Each row was made from one path, in order. Every step used is in the known rows, and no mark comes twice. Write each row's path.
Known rows
durik -> diso -> mivu -> mazo -> fonide -> virip -> sabeto: [-2.30 -0.68  1.98 -1.49 -1.51 -1.73 -1.54 -0.83 -0.87  1.83  0.79 -0.11
 -1.63 -0.47  0.30  0.16  0.41  0.75  1.25  2.41  3.65  0.65]
fonide -> virip -> diso -> durik -> dapo: [-1.46  0.88  0.98 -0.66 -1.24 -1.53 -1.84 -0.63 -2.01 -0.10 -0.87 -0.53
 -1.48 -1.01  1.65 -2.38  1.15  0.23  0.88  4.75  0.70  0.30]
mivu -> mazo -> fonide -> virip -> diso: [-1.26  1.58 -2.71 -1.07 -1.87 -0.47 -2.79 -1.72 -2.99  0.13  0.10 -1.25
 -0.45  0.09  0.83 -0.29  0.97  0.76  1.60  0.48  2.66 -1.12]
virip -> diso -> mivu -> mazo -> fonide: [-2.93  1.00  4.79 -1.63 -1.25 -1.65 -1.31 -0.45 -3.21 -0.28  0.44 -0.97
 -2.62 -0.39  1.09  0.40  1.54  0.27  2.85  2.44  1.95 -0.81]
fonide -> mazo -> mivu: [-1.83  1.53  2.58 -0.30 -1.42 -0.79  1.48 -0.53 -0.87  0.87 -0.55 -1.95
 -0.97  0.01 -0.11  0.38  0.26  0.33  2.99  0.20  3.30 -1.61]
mivu -> mazo -> fonide: [-1.03  2.01 -3.44 -0.85 -0.91  0.08 -1.95 -1.60 -2.50  0.60  0.30 -0.80
  0.13  0.60  0.12  0.96  0.93  0.37  1.66 -0.46  2.70 -1.26]
sabeto -> mivu -> diso -> virip: [ 0.31  1.09 -3.83 -0.23 -0.96 -1.90 -0.52 -0.69 -1.98  0.14 -0.56 -2.12
 -2.69 -0.08  0.91  0.44  1.20  0.48  1.67  2.54  1.86 -0.45]
diso -> virip -> sabeto -> mivu -> mazo: [-1.27  1.02  2.42  0.26 -1.22 -1.47 -0.71 -0.94 -1.13  0.27 -1.77 -0.44
 -2.62 -0.38  0.77  0.81  0.90  0.41  4.09  3.94  1.64  0.80]
mazo -> fonide -> virip -> sabeto -> mivu: [-0.64  1.01 -2.64 -0.70 -2.85 -0.96 -2.33 -1.79 -2.13  1.30 -0.65 -0.48
 -0.29  0.20  0.74 -2.61  0.47  1.99  2.58  3.25  4.18  0.89]
fonide -> mazo -> mivu -> diso: [-1.06  0.83  1.83 -0.14 -1.20 -1.15  0.69 -0.83 -1.16  0.86 -0.21 -2.53
 -1.56  0.11  0.12  0.25  0.79  0.23  2.41  0.43  3.27 -1.49]
diso -> virip -> sabeto: [-1.44  0.54  4.40  0.62 -0.89 -1.53 -0.48 -0.59 -0.83  0.52 -1.83  0.57
 -1.73 -0.37  0.97  0.11  1.13 -0.16  3.82  4.76  1.48  1.51]
virip -> sabeto -> mivu -> diso -> durik -> taver: [-0.06 -0.05 -2.02  0.64  0.60 -0.50 -0.67 -0.90  0.76  0.49 -0.83 -1.02
 -3.29  0.14  0.77 -0.74  1.70  0.91  1.96  4.60  2.09  0.24]
sabeto -> mivu -> mazo -> fonide: [-0.60  2.58 -5.76 -1.12 -1.27 -0.36 -0.81 -1.31 -2.25  0.24 -0.06 -2.01
 -1.36  0.40 -0.02  1.19  0.42  1.29  2.03 -0.04  3.03 -1.75]
durik -> dapo: [-1.36  1.79 -0.57 -0.30 -0.43  0.30 -0.67 -0.38 -0.60  0.87  0.37 -0.13
 -0.69  0.54 -0.39  3.56  2.82 -0.60 -0.99  2.67  1.15 -0.31]
sabeto -> mivu -> mazo -> fonide -> virip -> diso: [-0.82  2.23 -4.81 -1.33 -1.94 -0.80 -1.41 -1.35 -2.54 -0.17 -0.21 -2.43
 -1.93 -0.01  0.58  0.23  0.51  1.59  2.04  0.75  2.91 -1.71]
mivu -> mazo -> fonide -> virip -> sabeto: [-1.02  1.25 -2.77 -0.66 -1.91 -0.10 -2.92 -2.00 -2.21  0.63 -0.11 -0.84
 -0.43  0.26  0.48 -0.27  0.95  0.88  1.94  1.03  3.03 -0.63]
virip -> diso -> durik -> dapo: [-1.88  1.65  3.29 -0.66  1.31 -1.03 -0.67 -0.15 -1.53 -0.09 -0.44 -0.27
 -1.89 -0.44  1.17 -0.04  1.53 -0.28  1.21  3.90  0.22 -0.18]
sabeto -> virip: [-0.40  1.45 -2.22 -0.60 -0.83 -1.17  0.84 -0.77 -0.96 -1.08 -0.19 -1.57
 -1.57 -0.61  0.07  0.36 -0.21 -0.22  1.25  1.37  2.14 -0.82]
mazo -> mivu -> diso: [-0.87  0.62 -2.79 -0.41 -0.98 -2.79  0.44 -0.43 -1.73  0.88  0.04 -1.45
 -1.16 -0.14 -0.02 -0.64  0.84  0.51  1.14  2.28  3.39 -0.15]
durik -> taver: [-1.28  0.69 -7.84  0.17  0.74  0.79  1.34  0.57 -0.06  0.31  0.04 -0.23
 -0.39  0.38  1.30 -0.34  2.73 -0.74 -0.71  2.11  1.27 -1.26]
durik -> diso -> virip -> sabeto -> mivu: [-1.46 -0.30  1.84 -0.23 -0.31 -1.83  0.03 -0.22  0.82  1.22 -0.64 -0.15
 -1.73 -0.55  0.68  0.53  0.13  0.36  1.47  3.24  2.83  1.00]
diso -> virip -> sabeto -> mivu: [-1.23  0.88  2.80  0.36 -1.24 -1.64 -0.27 -0.68 -0.92  0.46 -1.91 -0.11
 -2.38 -0.39  0.84  0.31  0.84  0.43  4.07  4.62  1.74  1.21]
virip -> sabeto: [-1.13  0.15  3.45  0.80 -0.11 -0.07 -0.65 -0.58  1.27  0.27 -0.95  0.24
 -1.73  0.12  0.29 -0.05  1.27  0.09  2.22  4.06  2.20  0.40]
fonide -> mazo: [-1.21  1.38  3.53  0.13 -0.65  0.44  0.54 -0.55 -0.38  0.38 -0.51 -1.60
 -0.92  0.28  0.45  0.81  0.86 -0.55  2.31  0.14  1.97 -1.84]

Write each row's path
[-2.49  0.64  2.55 -1.52 -2.66 -1.54 -2.12 -1.39 -3.43  1.26  0.34 -0.08
 -2.05 -0.17  0.20  0.13  1.18  0.82  3.60  2.92  2.75  0.43]	diso -> mivu -> mazo -> fonide -> virip -> sabeto
[-1.18  1.17  1.52 -0.01 -1.60 -1.49 -1.13 -1.30 -1.75  0.71 -1.63 -0.35
 -2.19 -0.17  0.78  0.44  0.76  0.91  4.40  3.78  2.34  1.06]	diso -> virip -> sabeto -> mivu -> mazo -> fonide
[-1.09  0.22 -0.43 -0.14 -1.35 -3.30  0.06 -0.69 -1.78  1.10 -0.68 -1.13
 -1.87 -0.35  0.27 -0.80  0.86  0.75  2.46  3.71  3.32  0.92]	mazo -> mivu -> diso -> virip -> sabeto
[-2.27  0.29  2.93 -1.20 -2.81 -1.94 -1.96 -0.53 -2.78 -0.49 -0.33 -1.07
 -2.30 -1.14  1.61 -1.77  1.27  0.24  1.74  3.88  1.44 -0.29]	fonide -> virip -> diso -> mivu -> mazo
[-2.52  1.06  1.23 -1.82 -2.69 -1.62 -1.87 -1.22 -4.05  1.18  0.55 -0.21
 -1.55 -0.18  0.23  0.22  1.11  0.57  3.21  2.23  2.50  0.08]	diso -> mivu -> mazo -> fonide -> virip
[-0.93  1.30 -2.02 -0.87  0.48 -1.47  1.00 -0.54 -1.35 -1.44 -0.35 -1.76
 -2.68 -1.03  1.15 -1.18  0.11  0.04  1.46  2.53  1.21 -0.79]	sabeto -> virip -> diso -> durik -> taver
[-0.78  0.29 -0.78  0.04 -2.58 -0.84 -1.98 -1.30 -0.40 -0.05 -1.17 -1.13
 -2.25 -0.62  0.86 -1.58  0.75  1.07  1.93  4.02  2.36 -0.02]	fonide -> virip -> sabeto -> mivu -> mazo
[-0.07 -0.03  0.44  0.67 -0.37 -0.69 -1.09 -0.97  0.85  0.11 -0.72 -1.29
 -3.30  0.16  0.41  0.10  1.50  0.88  2.09  4.01  2.62  0.05]	virip -> sabeto -> mivu -> diso
[-0.11 -0.12 -1.03  0.22 -1.72 -1.48 -2.13 -1.32 -0.67  0.34 -1.31 -0.87
 -2.39 -0.73  1.23 -2.88  0.69  1.08  1.94  5.25  2.00  0.82]	fonide -> virip -> sabeto -> mivu -> diso -> durik
[-2.53  1.29  1.60 -1.73 -1.94 -1.38 -1.38 -1.06 -3.83  1.20  0.70 -0.10
 -1.50  0.07 -0.04  1.08  1.20  0.35  3.24  1.69  2.50 -0.19]	diso -> mivu -> mazo -> fonide
[-0.54  2.34 -6.23 -1.18 -2.06 -0.60 -1.32 -1.48 -2.46  0.28 -0.21 -2.12
 -1.43  0.12  0.24  0.35  0.36  1.50  1.93  0.47  3.06 -1.54]	sabeto -> mivu -> mazo -> fonide -> virip
[-0.95  1.05  1.64 -0.21 -0.51 -1.29  0.66 -0.97 -1.41  1.16 -0.46 -2.15
 -1.57 -0.01  0.22 -0.48  0.35  0.28  2.92  0.95  2.87 -1.17]	fonide -> mazo -> mivu -> diso -> durik
[-1.59 -0.55  2.91 -0.04 -0.08 -1.71 -0.17 -0.16  0.84  1.34 -0.59  0.32
 -1.26 -0.53  0.76  0.32  0.31 -0.08  1.29  3.29  2.59  1.26]	durik -> diso -> virip -> sabeto
[-0.81  1.00 -0.16  0.04 -0.91 -0.01 -1.36 -1.47  0.15  0.34 -0.73 -1.09
 -2.53  0.35 -0.01  0.61  0.95  1.39  2.93  2.76  3.22 -0.29]	virip -> sabeto -> mivu -> mazo -> fonide
[-2.60  1.07  2.62 -1.36 -1.46 -1.33 -0.72 -0.54 -2.95  0.65  0.52 -0.18
 -2.09 -0.25  0.01  1.60  1.33 -0.38  2.82  2.03  1.52 -0.50]	diso -> mivu -> mazo
[-1.69  1.21  1.33 -1.80 -1.73 -2.04 -0.26 -1.14 -2.87 -1.24  0.40 -2.19
 -3.14 -0.88  0.57  0.33  0.19  0.57  2.58  1.72  2.56 -0.78]	sabeto -> virip -> diso -> mivu -> mazo -> fonide
[-0.14  0.49 -3.38 -0.60 -2.77 -1.20 -2.88 -1.99 -2.29  1.28 -0.41 -0.84
 -0.66  0.27  0.95 -2.75  0.80  1.93  2.12  3.35  4.11  0.96]	mazo -> fonide -> virip -> sabeto -> mivu -> diso
[-0.90  0.83  0.59  0.32 -0.56  0.03 -0.91 -1.06  0.76 -0.09 -0.89 -1.16
 -2.93  0.11 -0.01  1.03  1.02  0.94  2.63  2.96  2.53 -0.64]	virip -> sabeto -> mivu -> mazo
[-2.36 -0.21  1.71 -1.44 -0.46 -1.66 -0.34 -0.08 -0.69  1.38  1.02 -0.22
 -1.47 -0.45  0.10  1.41  0.44 -0.23  0.60  1.35  2.67 -0.16]	durik -> diso -> mivu -> mazo
[ 0.24 -0.69  1.16  0.78 -0.32 -1.95 -1.92 -1.01 -1.28  0.50 -0.68 -0.79
 -2.50 -0.08  1.35 -0.17  2.12 -0.47  1.76  4.28  1.39  1.06]	mivu -> diso -> virip -> sabeto
[-0.06  0.70 -3.29 -0.63 -2.10 -1.44 -2.93 -2.13 -2.58  1.60 -0.67 -0.51
 -0.69  0.13  1.03 -3.44  0.40  2.04  2.66  3.86  3.74  1.27]	mazo -> fonide -> virip -> sabeto -> mivu -> diso -> durik
[-0.86  1.49  0.47 -0.97  0.25 -1.86  0.56 -0.73 -1.56 -1.49 -0.50 -1.70
 -2.63 -1.13  0.90 -1.00 -0.46  0.07  2.09  2.51  1.34 -0.59]	sabeto -> virip -> diso -> durik
